Known rows, with every step that occurs
E T F S P N: [ 0.27 -0.19  0.24 -0.35  0.20  0.30  0.13 -0.02  0.14 -0.39 -0.20 -0.15
  0.06 -0.25 -0.06 -0.10 -0.11 -0.34  0.15  0.20 -0.35 -0.06  0.04 -0.28
  0.03 -0.24  0.07 -0.26]
E F T S P: [ 0.18  0.04  0.24 -0.27  0.14  0.20  0.13 -0.05 -0.07 -0.29  0.02  0.12
 -0.09 -0.01 -0.11  0.03 -0.12 -0.23  0.02  0.03 -0.57  0.03 -0.14 -0.11
 -0.24  0.03  0.19 -0.19]
B P T: [ 0.18  0.02  0.17 -0.11 -0.13  0.00  0.20  0.16  0.13  0.08 -0.12 -0.09
 -0.05  0.03  0.06 -0.15 -0.06 -0.25  0.03 -0.09 -0.18  0.38  0.27 -0.05
  0.03  0.05 -0.27 -0.09]
S F E T: [ 0.01 -0.23  0.20 -0.12  0.25 -0.06  0.16 -0.19  0.04 -0.19 -0.10 -0.12
 -0.01 -0.14  0.06  0.06  0.02 -0.35 -0.04  0.04 -0.07 -0.06  0.07 -0.05
 -0.16  0.05  0.25  0.45]
B T P S F E: [-0.08 -0.14  0.21 -0.26  0.22 -0.17  0.38  0.12 -0.08 -0.05  0.03 -0.15
 -0.11  0.22  0.52  0.02 -0.09 -0.04  0.08 -0.10 -0.02  0.24  0.04 -0.22
 -0.24 -0.15 -0.09  0.09]
N P S T B F E: [ 0.02  0.10  0.27 -0.39  0.12 -0.19  0.46  0.32 -0.19 -0.19 -0.14 -0.37
 -0.22  0.03  0.26 -0.10 -0.33 -0.48  0.05  0.10 -0.09 -0.06  0.49 -0.22
 -0.06 -0.13 -0.01 -0.19]
E F S P T: [ 0.12  0.30  0.22 -0.22  0.08  0.26 -0.08 -0.20  0.14 -0.23 -0.12  0.02
  0.00 -0.08 -0.09 -0.10  0.07 -0.48 -0.01  0.05 -0.52  0.27  0.00 -0.21
  0.04 -0.11 -0.08  0.02]
B F E T N: [ 0.03 -0.32  0.09 -0.08  0.01 -0.17  0.22  0.17  0.36 -0.19  0.01 -0.09
 -0.16 -0.37 -0.30 -0.27 -0.40 -0.13 -0.07 -0.07 -0.16 -0.18  0.33 -0.10
  0.02  0.09  0.29  0.32]
N P S T E: [ 0.05  0.05  0.33 -0.22  0.12  0.20  0.31  0.30 -0.33 -0.07  0.09 -0.16
 -0.10  0.17  0.05 -0.06  0.05 -0.28  0.09  0.00 -0.23  0.00  0.20 -0.20
  0.10 -0.25 -0.11 -0.29]
F T B: [ 0.24 -0.05  0.07 -0.14  0.10 -0.06  0.10 -0.07 -0.08 -0.22 -0.11 -0.11
 -0.03 -0.14  0.00 -0.04 -0.25  0.07 -0.01 -0.01  0.02 -0.08  0.36  0.00
 -0.21  0.10  0.15 -0.17]
F E T: [ 0.15 -0.30  0.08 -0.09  0.13 -0.17  0.01 -0.12  0.15 -0.20 -0.07 -0.20
 -0.06 -0.06 -0.16 -0.10 -0.14  0.00 -0.10  0.04 -0.04 -0.11 -0.08  0.01
 -0.10  0.10  0.25  0.32]
N P T: [ 0.04  0.13  0.27 -0.24  0.01  0.28  0.17  0.10  0.01  0.01  0.07 -0.09
 -0.01  0.10 -0.08 -0.11  0.12 -0.09  0.01 -0.05 -0.21  0.06  0.30 -0.08
  0.20 -0.01 -0.24 -0.03]
E T: [-0.02 -0.17  0.09 -0.03  0.05  0.03  0.08 -0.13  0.18 -0.13  0.06 -0.01
  0.04 -0.09 -0.28 -0.06 -0.03 -0.04 -0.09 -0.02 -0.11 -0.03  0.06  0.03
  0.02  0.03  0.08  0.23]
N P S F: [-0.15  0.13  0.31 -0.34  0.14  0.33  0.41  0.08 -0.28  0.01 -0.04  0.05
 -0.01  0.32  0.27  0.21  0.23 -0.34  0.10  0.05 -0.21  0.08  0.22 -0.20
 -0.06 -0.25 -0.15 -0.07]
F S T N P: [-0.12 -0.04  0.22 -0.11  0.11  0.29  0.14  0.28 -0.15 -0.18 -0.07 -0.09
 -0.10 -0.13 -0.29 -0.16 -0.10 -0.07  0.07 -0.03 -0.24 -0.04  0.45 -0.25
  0.11 -0.08  0.28 -0.35]
S T: [-0.11  0.06  0.08  0.03  0.09  0.03  0.06  0.06 -0.02 -0.08  0.01 -0.06
  0.00 -0.13 -0.03  0.00  0.01 -0.31 -0.01 -0.09  0.05  0.06  0.14 -0.06
 -0.01  0.00  0.07 -0.01]
F E: [ 0.20 -0.14 -0.01 -0.05  0.07 -0.22 -0.07  0.04 -0.03 -0.05 -0.11 -0.16
 -0.08  0.02  0.14 -0.03 -0.11  0.06  0.01  0.07  0.09 -0.08 -0.16 -0.03
 -0.12  0.06  0.15  0.09]
N P S F E T: [ 0.02 -0.17  0.37 -0.44  0.27  0.14  0.41 -0.04 -0.16 -0.18 -0.14 -0.13
 -0.05  0.26  0.14  0.09  0.10 -0.32  0.04  0.08 -0.24 -0.08  0.12 -0.19
 -0.16 -0.15  0.08  0.26]
N P S T B F: [-0.19  0.26  0.29 -0.32  0.04  0.03  0.55  0.29 -0.15 -0.14  0.00 -0.21
 -0.14 -0.01  0.12 -0.05 -0.22 -0.50  0.05  0.02 -0.20  0.03  0.65 -0.22
  0.08 -0.20 -0.16 -0.29]
N P S T E F: [ 0.05  0.32  0.43 -0.17  0.05  0.25  0.41  0.15 -0.18 -0.10  0.07 -0.06
 -0.08  0.12 -0.12 -0.07  0.08 -0.45 -0.02 -0.05 -0.45  0.08  0.08 -0.23
  0.23 -0.20 -0.10 -0.22]
T E F: [ 0.22  0.23  0.18  0.10 -0.07  0.02  0.09 -0.05  0.03  0.00  0.11  0.05
 -0.04 -0.18 -0.14 -0.07 -0.02 -0.18 -0.08 -0.02 -0.29  0.06 -0.14 -0.03
  0.22  0.00  0.01 -0.04]
B T N P S F: [-0.35  0.05  0.27 -0.32  0.07  0.17  0.60  0.29  0.03  0.00  0.14  0.04
 -0.01  0.14  0.06 -0.06  0.04 -0.17  0.16 -0.18 -0.24  0.08  0.61 -0.27
  0.06 -0.28 -0.12 -0.11]
P S F: [-0.06  0.03  0.18 -0.20  0.14  0.16  0.29 -0.04 -0.18 -0.03 -0.09  0.13
  0.03  0.13  0.33  0.19  0.19 -0.47  0.14 -0.09 -0.07  0.09  0.13 -0.15
 -0.16 -0.24 -0.12  0.09]
B F T: [ 0.10 -0.02  0.03 -0.03  0.07 -0.13  0.04  0.08  0.11 -0.08 -0.11  0.12
 -0.04 -0.01  0.08 -0.04 -0.20 -0.06  0.02 -0.09 -0.23 -0.03  0.34  0.04
 -0.21  0.21  0.03  0.12]
E T F S P: [ 0.17 -0.07  0.22 -0.33  0.26  0.17  0.00 -0.13  0.08 -0.32 -0.11 -0.14
  0.01 -0.22 -0.11  0.05 -0.18 -0.22 -0.02  0.24 -0.38  0.05 -0.11 -0.22
 -0.07 -0.11  0.28 -0.02]
T E F S P N: [ 0.29  0.09  0.15 -0.13  0.01  0.24 -0.01  0.04 -0.06 -0.27 -0.16 -0.06
 -0.03 -0.15  0.00 -0.19  0.03 -0.32  0.17  0.22 -0.52  0.02 -0.10 -0.22
  0.19 -0.31 -0.08 -0.42]
E F S: [ 0.12  0.18  0.09  0.06  0.01  0.08 -0.05 -0.25  0.04 -0.12 -0.21  0.12
  0.00 -0.03 -0.18 -0.02 -0.04 -0.15  0.00 -0.04 -0.32  0.08 -0.14 -0.04
  0.03  0.02  0.14 -0.02]
S T P N: [-0.05 -0.07  0.19 -0.03  0.02  0.32  0.27  0.28 -0.07 -0.12  0.03 -0.09
 -0.01 -0.12  0.07 -0.15 -0.02 -0.15  0.06 -0.05  0.03  0.17  0.25 -0.22
  0.14 -0.13 -0.19 -0.35]
F E T S P N: [ 0.21 -0.54  0.20 -0.41  0.19  0.11  0.15  0.17  0.01 -0.43 -0.03 -0.23
 -0.11 -0.14 -0.03 -0.20 -0.15 -0.27  0.19  0.16 -0.22 -0.28 -0.10 -0.20
 -0.09 -0.21  0.07 -0.18]
P S: [ 0.09 -0.04  0.06 -0.18  0.04  0.05  0.14  0.01 -0.08 -0.03 -0.04  0.06
 -0.04  0.21  0.11  0.00  0.02 -0.11  0.10 -0.09 -0.03 -0.02 -0.04 -0.09
 -0.09 -0.19 -0.10  0.00]
E T B: [ 0.02 -0.10  0.13 -0.13  0.03 -0.01  0.18 -0.15  0.13 -0.23  0.08 -0.19
  0.01 -0.34 -0.28 -0.10 -0.22 -0.11 -0.10  0.01 -0.01 -0.05  0.28  0.01
  0.06 -0.02  0.13  0.05]

Rows
[ 0.00 -0.10  0.11 -0.28  0.12  0.12  0.04  0.15 -0.16 -0.14  0.15 -0.03
 -0.13 -0.05  0.05  0.01 -0.10 -0.16  0.12  0.15 -0.27 -0.02 -0.14 -0.15
 -0.09 -0.18  0.05 -0.30]
T S P
[ 0.31  0.13  0.17  0.10  0.04  0.04 -0.06 -0.14 -0.04 -0.13 -0.08  0.04
 -0.08 -0.16 -0.13 -0.12 -0.07 -0.15  0.04 -0.01 -0.38  0.02 -0.20 -0.05
  0.12 -0.04  0.12 -0.12]
T E F S
[ 0.32 -0.03  0.23 -0.08  0.09  0.09  0.03  0.10  0.01 -0.02  0.12 -0.09
 -0.05 -0.21  0.00 -0.22  0.03 -0.27  0.11 -0.17 -0.12  0.04  0.20 -0.05
  0.19 -0.06 -0.24  0.00]
P T E
[ 0.15 -0.44  0.19 -0.36  0.25 -0.03  0.03  0.05 -0.02 -0.34  0.09 -0.23
 -0.18 -0.13 -0.09 -0.06 -0.22 -0.16  0.04  0.21 -0.29 -0.17 -0.22 -0.12
 -0.21 -0.10  0.30  0.00]
F E T S P
[ 0.07  0.29  0.24  0.15  0.00  0.08  0.15  0.02  0.01 -0.10  0.10 -0.02
  0.00 -0.30 -0.18 -0.09  0.00 -0.48 -0.08 -0.10 -0.27  0.14 -0.04 -0.08
  0.23 -0.01  0.05 -0.02]
S T E F
[ 0.31  0.01  0.14 -0.11  0.15  0.05 -0.01 -0.05 -0.04 -0.09 -0.21 -0.06
  0.00 -0.16  0.09  0.07 -0.18 -0.10  0.12  0.03 -0.10 -0.01 -0.11 -0.14
 -0.04  0.00  0.20 -0.21]
T F S
[ 0.04 -0.14  0.13 -0.33  0.09  0.05  0.16  0.05  0.16 -0.46 -0.19 -0.22
 -0.08 -0.38 -0.04 -0.26 -0.28 -0.44  0.13  0.25 -0.39 -0.09  0.59 -0.18
  0.04 -0.29 -0.04 -0.30]
E T B F S P N
[ 0.14  0.24  0.31 -0.05  0.08  0.11  0.32  0.01 -0.09 -0.13  0.04  0.03
 -0.06 -0.07 -0.05 -0.08  0.04 -0.55  0.01 -0.20 -0.28  0.12 -0.03 -0.18
  0.11 -0.20 -0.08 -0.05]
P S T E F
[ 0.26 -0.25  0.16 -0.16  0.06  0.29  0.16  0.20 -0.09 -0.18 -0.09  0.00
 -0.01  0.06  0.09 -0.15 -0.11  0.29  0.08 -0.09 -0.09  0.02  0.24 -0.12
 -0.05  0.01 -0.13 -0.31]
F T P N
[-0.02 -0.09  0.25 -0.14  0.17  0.18  0.24  0.02 -0.18 -0.08  0.06  0.13
 -0.04 -0.19  0.19  0.14  0.04 -0.44  0.23 -0.11 -0.14 -0.05  0.06 -0.09
 -0.09 -0.10  0.05 -0.12]
T S F
[-0.16 -0.14  0.23 -0.18 -0.03  0.32  0.32  0.17  0.14 -0.12  0.17 -0.05
 -0.03 -0.12 -0.57 -0.18 -0.11  0.12 -0.12  0.00 -0.29 -0.09  0.39 -0.14
  0.24 -0.02  0.19 -0.03]
E T N P
[ 0.21 -0.05  0.09 -0.10  0.10 -0.45  0.17  0.09  0.20 -0.02 -0.01 -0.29
 -0.02 -0.10  0.25 -0.05 -0.31  0.01  0.03 -0.03  0.08 -0.02 -0.09 -0.08
 -0.10  0.12  0.12  0.07]
B T F E
[-0.11 -0.02  0.16 -0.15 -0.10  0.24  0.27  0.29 -0.03  0.00  0.13 -0.04
 -0.07 -0.01 -0.26 -0.11 -0.08  0.23 -0.02  0.02 -0.18 -0.08  0.32 -0.16
  0.21 -0.04  0.09 -0.25]
T N P
[ 0.06 -0.39  0.23 -0.34  0.13  0.33  0.21  0.12  0.07 -0.38  0.09 -0.08
 -0.06 -0.17 -0.16 -0.18 -0.04 -0.32  0.21  0.08 -0.33 -0.19  0.09 -0.17
  0.04 -0.29 -0.06 -0.31]
E T S P N
[ 0.27  0.10  0.28 -0.21  0.05  0.28  0.31 -0.07 -0.07 -0.15 -0.06  0.16
 -0.09  0.26 -0.03 -0.02 -0.10  0.09 -0.10 -0.15 -0.38  0.24 -0.08 -0.18
 -0.19  0.00 -0.05 -0.05]
E F T P S
[ 0.14 -0.48  0.22 -0.37  0.15 -0.04  0.25  0.26  0.15 -0.38 -0.02 -0.17
 -0.17 -0.22  0.11 -0.24 -0.29 -0.45  0.18  0.14 -0.36 -0.28  0.13 -0.17
 -0.06 -0.18  0.00 -0.12]
B F E T S P N
[ 0.14  0.01  0.11 -0.30  0.21  0.19 -0.20 -0.03 -0.01 -0.23 -0.11 -0.11
 -0.05 -0.03  0.08 -0.10  0.06 -0.32  0.15  0.09 -0.30  0.18  0.13 -0.21
 -0.06 -0.17 -0.08 -0.08]
F S P T
[ 0.09 -0.39  0.09 -0.11  0.08 -0.09  0.14  0.06  0.21 -0.23  0.02 -0.13
 -0.11 -0.29 -0.36 -0.22 -0.27  0.07 -0.06 -0.04 -0.01 -0.16  0.17 -0.10
  0.03  0.06  0.36  0.26]
F E T N
[ 0.24 -0.09  0.24 -0.06  0.26  0.11  0.10  0.01 -0.25 -0.10 -0.06  0.07
  0.00 -0.14  0.21  0.07  0.05 -0.25  0.09 -0.08 -0.19  0.00  0.29 -0.06
 -0.18  0.04  0.12  0.03]
S F T E
[ 0.18  0.16  0.12  0.01  0.02  0.05  0.06 -0.20  0.10 -0.14 -0.11  0.15
  0.05  0.02 -0.17  0.01 -0.05 -0.02 -0.11 -0.13 -0.28  0.04 -0.01  0.01
 -0.12  0.19  0.11  0.13]
E F T
[-0.03  0.13  0.13 -0.01 -0.12 -0.16  0.35  0.23 -0.06 -0.06 -0.12 -0.29
 -0.08 -0.23  0.04 -0.03 -0.26 -0.35 -0.04  0.07 -0.01  0.34  0.41 -0.08
 -0.01  0.01  0.03 -0.41]
S T B P
[ 0.10 -0.05  0.09 -0.31  0.14 -0.04  0.11  0.18  0.17 -0.24 -0.15 -0.21
  0.05 -0.12  0.28 -0.12 -0.15 -0.17  0.23  0.14 -0.21  0.08  0.12 -0.27
 -0.02 -0.26 -0.11 -0.42]
B T F S P N
[ 0.49  0.04  0.32 -0.19  0.03  0.07  0.20  0.10  0.08 -0.02 -0.29 -0.12
 -0.06 -0.16  0.15 -0.07 -0.21 -0.35  0.16 -0.08 -0.31  0.38  0.14 -0.18
 -0.05  0.04 -0.09 -0.28]
B P T F S
[ 0.10  0.05  0.08 -0.07 -0.19 -0.19  0.28  0.15 -0.02  0.02 -0.11 -0.24
 -0.10 -0.10  0.09 -0.04 -0.28 -0.04 -0.01  0.15 -0.07  0.29  0.29 -0.02
 -0.02  0.00 -0.02 -0.43]
T B P
[ 0.07 -0.05  0.16 -0.20  0.03  0.20  0.24  0.12 -0.17 -0.02  0.05  0.00
 -0.12  0.23  0.15 -0.01 -0.08  0.15  0.04 -0.04 -0.08  0.17 -0.07 -0.18
 -0.05 -0.21 -0.14 -0.16]
T P S
[ 0.03  0.11  0.26 -0.27 -0.06 -0.03  0.55  0.09 -0.21 -0.03 -0.21 -0.08
 -0.09  0.02  0.42  0.14 -0.09 -0.53  0.15  0.02 -0.11  0.37  0.37 -0.19
 -0.21 -0.23 -0.13 -0.38]
T B P S F
[ 0.17 -0.26  0.15 -0.35  0.12  0.16  0.20  0.35 -0.03 -0.31 -0.06  0.08
 -0.11 -0.08  0.17 -0.16 -0.23 -0.34  0.28  0.01 -0.44 -0.16  0.32 -0.20
 -0.20 -0.11 -0.12 -0.39]
B F T S P N
[-0.03  0.14  0.06 -0.05 -0.05 -0.21  0.22  0.09  0.06 -0.06  0.02 -0.10
 -0.09 -0.32  0.07 -0.06 -0.30 -0.24  0.02  0.04 -0.06 -0.02  0.43 -0.02
  0.03 -0.01 -0.04 -0.12]
T B F
